Each row comes from the steps of one walk. Every step used is in the known rows, and no mark comes twice. Write the walk behind each row, first mark first.
(in the rows, 128 means zero)
Known rows
ribo > zamed > manu > butu > punupu > pavab: [107 131  85 145  74  98 149 137 110  42 106 134 117 186 127 177 134 149
 192]
ribo > zamed > manu > butu > punupu: [113 137  91 149 103 107 155 142 110  61 110 129 118 163 114 186 110 154
 197]
ribo > zamed: [147 130 104 110  86 132 147 153 129  60 133 143  99 181 114 162 117 145
 163]
butu > punupu: [142 115 109 124 101 110 162 141 125  77 122 116 110 147 131 143 110 133
 166]
zamed > manu > butu > ribo: [122 115  93 155  95 128 144 156  99  66 138 135 101 145 111 180 112 141
 174]
kitav > pavab: [143 112  83 107  86 128 135 145 117  55 161 123  71 164 158 161 120 125
 148]
punupu > pavab > bifu > zamed: [171 141 100 121  68 108 142 147 160  55 152 150  89 193 142 155 138 115
 128]
manu > butu: [139 113  93 136 103 120 144 162 125  62 136 124  99 143 134 161 131 114
 168]
zamed > manu > butu > punupu: [122 127  94 153 109 104 157 145 107  69 116 116 121 145 128 172 111 142
 190]
bifu > butu > punupu > pavab > fezim: [137 116 103 127  77  96 157 154 154  68 144 117  93 181 149 122 128 129
 144]
butu > manu: [151 115 105 127 103 113 161 155 121  72 137 142 106 152 140 169 101 156
 165]
bifu > butu > ribo > zamed: [133 112 103 118  88 128 145 162 144  62 145 149  81 173 101 161 112 153
 150]
kitav > pavab > fezim: [146 126  86 113  85 135 140 150 130  66 170 119  66 173 156 155 115 127
 138]
bifu > butu: [158 108 112 115 100 109 146 173 152  70 156 122  88 162 140 133 120 129
 144]
manu > butu > bifu: [128 101  98 145 105 131 146 128 130  56 154 146 119 141 137 162 142 119
 157]
zamed > manu: [156 138 111 128  91 124 151 157 106  70 145 125 113 171 130 160 106 152
 170]
zamed > manu > butu > punupu > pavab > bifu: [132 126  83 140  76  98 146 129 119  63 130 135 120 168 130 184 135 135
 151]
kitav > pavab > bifu: [159 118  79 102  84 131 129 134 130  66 172 135  75 163 145 183 123 126
 115]
kitav > pavab > bifu > zamed: [167 144  83 115  86 122 134 141 152  57 172 143  65 182 151 175 121 119
 125]
punupu > pavab > bifu > zamed > manu > butu > ribo: [130 134  83 158  72 115 137 145 125  53 145 154  93 175 117 187 131 131
 154]
punupu > pavab > bifu: [162 117  96 111  65 117 140 140 138  63 151 141 102 177 135 160 142 122
 120]

Which walk is each row?
[153 110 104 121 104  99 155 147 158  85 145 124 100 149 128 151 116 134
 128] -> pavab > bifu > butu > punupu
[136 123 102 128  73 107 160 142 134  68 134 120 102 178 144 131 128 129
 151] -> butu > punupu > pavab > fezim
[126 119  99 156 104 129 147 129 112  55 154 143 130 150 133 173 131 141
 168] -> zamed > manu > butu > bifu
[149 115  94 116  71 104 149 128 135  71 135 135 110 167 134 159 136 127
 129] -> butu > punupu > pavab > bifu
[125 143  90 144  95 124 142 156 111  53 129 139 110 177 114 191 119 151
 187] -> ribo > zamed > manu > butu
[143 149 106 123  86 129 149 153 109  59 136 140 111 194 113 177 104 168
 174] -> ribo > zamed > manu
[162 160 112 138  94 116 153 161 126  60 147 135 101 188 135 157 105 144
 174] -> bifu > zamed > manu
[117 116  88 136  88 135 141 151 122  56 128 150  89 161  96 184 122 139
 170] -> manu > butu > ribo > zamed
[152 151 115 147  96 125 155 137 129  55 162 150 117 185 139 158 113 149
 164] -> butu > bifu > zamed > manu
[152 105 108 127 107 101 157 171 143  71 149 139  95 155 144 159 100 158
 155] -> bifu > butu > manu
[138 137  89 157  94 123 142 149 126  67 150 151  93 159 108 193 115 135
 154] -> pavab > bifu > zamed > manu > butu > ribo
[159 107  83 103  91 116 127 153 156  67 181 130  66 167 150 168 123 129
 108] -> kitav > pavab > bifu > butu
[143 152  97 158 102 110 146 164 127  54 140 135 101 172 135 173 118 130
 186] -> bifu > zamed > manu > butu
[144 138  87 143  80  92 147 137 157  53 131 145  95 178 140 167 142 110
 146] -> manu > butu > punupu > pavab > bifu > zamed
[179 149 104 121  92 119 146 151 161  71 156 147  88 176 132 160 120 120
 129] -> pavab > bifu > zamed
[125 136  79 137  71 102 143 127 123  53 122 148 117 186 115 198 136 150
 155] -> ribo > zamed > manu > butu > punupu > pavab > bifu
[132 139 103 131  81 139 146 150 102  62 138 149 105 182  97 184  98 174
 173] -> butu > ribo > zamed > manu
[154 157 101 140  76  98 153 137 134  60 139 141 110 197 135 169 118 146
 155] -> butu > punupu > pavab > bifu > zamed > manu
